Known rows, with every way that one mark hangs from another
padu{zaler{deveza nidumu ridogef}}: [ 1.04  0.06 -0.86 -0.13  1.41 -0.27  2.21 -3.02 -0.22 -1.54  0.17  2.18
 -0.26  0.44 -0.21  0.05 -2.33 -0.50 -0.14 -1.36  1.72]
vozi{zaler{deveza gikigem nidumu{suri}}}: [-0.33 -1.21 -0.72 -0.82  0.29 -0.21  2.07  0.08  2.61 -0.23 -1.32 -2.72
 -1.38  0.44 -0.15  0.03  1.43 -1.89  2.29  1.34 -0.97]
suri{kaban nidumu}: [-0.84  0.89  2.82  2.90  0.95  1.19 -2.92  2.73 -0.78  1.30  1.90 -0.89
  0.33  0.68 -0.59  0.09  1.88  1.94 -0.72 -3.14 -0.86]
kaban{zaler{deveza gikigem nidumu ridogef}}: [-1.43 -0.38 -0.54 -0.14 -3.18 -0.53  1.31 -3.19  0.77 -0.08 -2.90 -4.06
  0.27 -1.77  0.19 -0.28 -0.49 -2.49  0.70  1.20  1.22]
kaban{zaler}: [ 0.20  1.03  1.43 -0.44 -1.47  0.41 -2.07  2.78 -0.75  1.65  4.16 -0.30
 -0.27  0.49  0.47 -0.47  0.83  0.19  0.51 -2.69 -1.15]
zaler{gikigem nidumu{suri{kaban}} ridogef}: [-0.41 -0.91 -1.48  0.84  0.75  0.14  0.70 -1.38  0.19  0.02 -2.98 -1.55
  2.66 -0.70 -0.20  0.46  0.70  0.84 -0.33  4.83  1.04]
kaban{zaler{deveza}}: [-0.60  0.73  1.18 -0.36 -3.08  0.13 -2.01  1.74 -0.46  0.86  2.54 -1.46
 -2.59 -0.19  0.35 -0.50  0.45 -0.74  0.50 -5.13 -1.15]
zaler{deveza gikigem nidumu{suri} ridogef}: [-0.50 -1.22 -0.84 -1.33 -0.75 -0.44  1.72 -2.68  0.76 -1.09 -3.51 -2.39
  0.29 -1.58 -0.24  0.13  0.08 -0.66 -0.34  1.65  1.50]
zaler{ridogef}: [ 0.74  0.65  0.05 -0.01  1.12  0.38 -1.86  0.82 -0.04  1.08  1.93  0.48
  1.51  1.00 -0.39  0.00  0.47  0.52 -0.32 -1.66  1.82]
suri{nidumu}: [-0.72  0.96  3.73  0.56  0.98  0.82 -2.16  2.73 -0.66  1.21  2.80 -0.32
  0.35  0.56 -0.51 -0.15  1.43  1.17 -0.78 -3.87 -0.03]
vozi{zaler{gikigem nidumu ridogef}}: [ 0.19 -0.41 -1.21  0.73  2.27 -0.22  1.33 -1.30  2.65  1.22 -1.26 -2.37
  2.66  1.83 -0.31  0.03  0.53 -2.68  2.45  4.36  1.74]
padu{zaler{gikigem}}: [ 1.42  0.59  0.01 -0.31  3.11  0.00 -1.30  2.03 -0.48 -1.57 -0.26  3.69
 -0.55  1.89 -0.41  0.23 -1.92  0.92 -0.48  0.15 -0.96]
kaban{zaler{ridogef}}: [-0.43  0.60  0.86 -0.35 -1.65  0.18 -1.95  0.76 -0.51  2.27  2.24 -0.40
  1.41  0.11  0.20 -0.41  0.55 -0.56  0.58 -1.76  1.45]
nidumu{suri}: [ 0.88  0.26  1.23 -1.81  1.04  0.38 -1.53  3.51 -0.84  0.54  3.48  1.45
 -0.12  0.80  0.02 -0.06  1.18  2.01 -0.67 -2.22 -0.64]
nidumu{suri{kaban{zaler{gikigem ridogef}}}}: [-1.87 -0.60 -0.10  0.55 -2.16  0.15 -2.23  0.86 -0.30  1.83 -3.04 -1.11
  1.56 -1.32 -0.08 -0.06  1.16  0.40  0.57  2.11  0.94]
nidumu{suri{kaban}}: [ 0.61  0.12  0.47  0.56  0.83  0.75 -2.30  3.35 -1.13  0.71  2.46  0.92
 -0.23  0.93 -0.06  0.24  1.77  2.71 -0.58 -1.53 -1.50]
padu{zaler zudak}: [ 2.55  1.10 -0.06 -0.97  3.46  0.29 -0.23  2.18 -1.47 -0.66  3.31  7.15
 -1.30  2.46 -0.21  0.16 -2.53  4.59 -0.72 -2.77 -0.70]
zaler{nidumu}: [ 1.86  0.66  0.27  0.01  1.56  0.20  0.74  0.74 -0.33 -0.23  4.44 -0.28
  0.70  1.26  0.41  0.02  0.55  0.73 -0.47 -0.01 -0.86]
nidumu{suri{kaban{zaler{deveza}}}}: [-1.48 -0.17  0.73  0.40 -3.66  0.45 -2.13  2.29 -0.98  0.87  0.95 -0.79
 -2.66 -0.99  0.24 -0.23  1.75  1.01  0.39 -4.01 -1.87]
ridogef{zaler{deveza gikigem nidumu{suri}}}: [-0.46 -0.96  0.01 -0.98  0.87 -0.96  1.39 -0.40  1.30 -1.59 -2.04  1.98
 -1.83 -0.69  0.31  0.21  0.31 -3.67 -1.08  1.10 -1.04]
kaban{zaler{nidumu ridogef}}: [-0.41  0.39  0.27 -0.30 -1.42  0.01  1.12 -1.50 -0.28  1.77  2.72 -1.66
  2.25 -0.44  0.64 -0.40  0.28 -0.96  0.69  0.98  1.53]
zaler{deveza gikigem}: [-0.03  0.23 -0.13  0.14 -0.31 -0.05 -1.96  1.02  0.56 -1.26 -1.68 -1.34
 -2.25  0.36 -0.68  0.16  0.07 -0.26 -0.46 -2.28 -1.28]

Rows
[-1.40 -0.22  0.35  0.38 -1.95  0.36 -2.50  3.03 -0.73  1.13 -1.14 -0.86
 -0.21 -0.60  0.29 -0.01  1.59  1.31  0.42  1.27 -1.80]  nidumu{suri{kaban{zaler{gikigem}}}}
[ 1.00 -0.12 -0.19  0.61  1.15  0.48  0.75  1.26 -0.77  0.22  3.00 -0.14
  0.63  0.46  0.32  0.30  1.69  1.98 -0.48  1.30 -1.60]  zaler{nidumu{suri{kaban}}}
[ 0.64 -0.02 -0.88  0.09  1.31 -0.10  1.11 -1.98  0.74 -0.42 -1.48 -1.75
  2.54  0.21 -0.28  0.24 -0.20 -0.81 -0.33  3.66  1.64]  zaler{gikigem nidumu ridogef}
[ 1.79  0.81 -0.26 -0.70  1.91  0.07 -0.06  0.99 -1.02 -1.68  1.68  6.10
 -3.51  1.60 -0.47  0.17 -2.70  4.21 -0.55 -5.31 -0.83]  padu{zaler{deveza} zudak}
[ 0.67  0.21 -0.45 -0.17  2.85 -0.21 -1.05 -0.17  0.00 -0.75 -2.32  3.11
  1.24  1.20 -0.76  0.18 -2.01  0.02 -0.29  1.03  1.69]  padu{zaler{gikigem ridogef}}
[-1.19 -0.87  0.10 -1.77 -1.85 -0.27  1.82 -1.26  0.08  1.08 -1.57 -2.13
  2.34 -1.84  0.54 -0.27  0.31 -0.84  0.53  4.32  1.63]  kaban{zaler{gikigem nidumu{suri} ridogef}}
[ 0.50 -0.03 -1.52 -0.49  1.57 -0.34 -0.02 -1.75 -0.06 -1.67 -4.14  4.70
 -1.51  0.47 -0.95  0.27 -3.69  2.39 -0.42 -1.72  1.66]  padu{zaler{deveza gikigem ridogef} zudak}
[-0.71  0.29 -0.50  2.07 -1.46  0.31  0.42 -1.58 -0.48  1.81  1.47 -1.74
  2.23 -0.42  0.50 -0.14  0.73 -0.16  0.78  1.67  0.83]  suri{kaban{zaler{nidumu ridogef}}}
[ 1.72  0.33  0.01 -0.25  1.68 -0.11  2.01 -0.83 -0.49 -2.23  2.20  2.53
 -2.02  0.90  0.09  0.20 -1.73 -0.03 -0.44 -2.29 -0.88]  padu{zaler{deveza nidumu}}
[-0.06 -0.19 -0.32  0.64  1.23 -0.90  0.90 -1.06  1.75 -1.77 -1.75  1.24
 -1.72  0.08  0.25  0.31 -0.61 -4.71 -0.93  0.50 -1.19]  ridogef{zaler{deveza gikigem nidumu}}
[-3.44  0.05  2.22  2.72 -2.06  0.67 -2.70  0.09 -0.15  2.58 -3.66 -3.12
  2.17 -1.44 -0.57 -0.28  1.25 -0.48  0.38  0.59  1.65]  suri{kaban{zaler{gikigem ridogef}} nidumu}
[ 1.31 -0.11 -0.90 -0.12  3.07 -0.32  2.01 -2.35 -0.06 -1.32 -1.87  1.88
  2.20  0.71 -0.21  0.33 -2.27 -0.82 -0.22  3.86  1.64]  padu{zaler{gikigem nidumu ridogef}}
[-1.23 -0.07 -0.91  2.19 -3.09  0.06  0.20 -1.16  0.11 -0.41 -2.00 -3.65
 -1.56 -1.02  0.27  0.02  0.57 -0.78  0.69  0.86 -2.04]  suri{kaban{zaler{deveza gikigem nidumu}}}
[ 0.01 -0.41 -0.95  0.27 -0.45 -0.38  1.01 -3.28  1.13 -1.23 -3.16 -3.06
  0.45 -0.63 -0.50  0.15 -0.59 -1.56 -0.40  1.02  1.38]  zaler{deveza gikigem nidumu ridogef}
[-0.69  0.21  0.91  0.24 -1.85  0.65 -2.39  3.54 -1.43  1.85  2.90  0.24
 -0.40 -0.13  0.45 -0.17  1.97  1.96  0.46 -1.37 -1.71]  nidumu{suri{kaban{zaler}}}
[ 0.07 -0.86 -0.78 -1.47  0.84 -0.30  1.63 -1.34  0.28 -0.14 -1.84 -1.19
  2.62 -0.64 -0.08  0.15  0.26  0.02 -0.51  4.30  1.66]  zaler{gikigem nidumu{suri} ridogef}
[-1.24 -0.14 -1.23  2.13 -1.55  0.09  0.16 -1.99  0.05  1.11 -2.16 -2.77
  2.41 -0.87  0.18 -0.14  0.37 -0.92  0.88  4.46  0.82]  suri{kaban{zaler{gikigem nidumu ridogef}}}
[-1.12  0.29  0.60 -0.20 -3.11 -0.11 -2.06  1.18  0.23  0.01 -1.28 -2.38
 -2.46 -0.84 -0.04 -0.29  0.26 -1.20  0.44 -2.35 -1.39]  kaban{zaler{deveza gikigem}}
[ 2.17  0.41 -1.19 -0.68  3.65 -0.14  2.74 -0.38 -0.61 -2.01 -0.04  4.94
 -0.19  1.52 -0.05  0.30 -2.96  3.52 -0.59  2.57 -0.94]  padu{zaler{gikigem nidumu} zudak}
[ 0.09 -0.55  0.56 -1.04  0.88 -0.66  1.63  0.15  0.79 -0.93  1.79  3.28
 -2.09 -0.24  0.57  0.09  0.71 -3.02 -0.98 -1.72 -0.74]  ridogef{zaler{deveza nidumu{suri}}}
[ 0.33 -0.51 -0.92  0.76  0.92  0.31  0.50  0.77 -0.17 -0.63 -0.92 -1.11
  0.90 -0.13  0.20  0.48  1.19  1.50 -0.55  3.89 -1.66]  zaler{gikigem nidumu{suri{kaban}}}
[-0.72 -0.47  0.77 -1.95 -1.73 -0.11  1.74 -0.79 -0.68  1.92  2.40 -0.78
  2.26 -1.43  0.74 -0.47  0.77 -0.25  0.56  1.63  1.70]  kaban{zaler{nidumu{suri} ridogef}}
[ 2.18  0.46 -0.76 -0.68  2.00 -0.11  2.83 -1.23 -0.82 -2.27  1.94  4.94
 -2.62  1.36  0.05  0.22 -3.07  3.51 -0.41 -2.56 -0.82]  padu{zaler{deveza nidumu} zudak}
[-1.21 -0.79  0.53 -1.71 -3.19 -0.45  1.80 -0.49 -0.01 -0.48 -1.36 -2.98
 -1.64 -2.08  0.61 -0.28  0.56 -0.79  0.53  0.93 -1.32]  kaban{zaler{deveza gikigem nidumu{suri}}}
[-0.84  0.06  0.25 -0.10 -3.05 -0.29  1.25 -2.67  0.03  0.66  1.06 -2.76
  0.05 -1.27  0.46 -0.49  0.12 -1.84  0.82 -1.58  1.45]  kaban{zaler{deveza nidumu ridogef}}
[ 0.67  0.22  0.57  0.56  1.27 -0.68  0.95 -0.48  1.13 -0.99  2.20  2.81
 -1.98  0.64  0.40  0.09 -0.17 -3.89 -0.91 -2.16 -0.91]  ridogef{zaler{deveza nidumu}}
[-0.58 -0.17 -0.62  0.13 -0.59 -0.33 -2.06 -1.12  0.98 -0.66 -3.61 -1.72
 -0.40 -0.18 -0.79  0.13 -0.45 -0.87 -0.33 -1.61  1.47]  zaler{deveza gikigem ridogef}
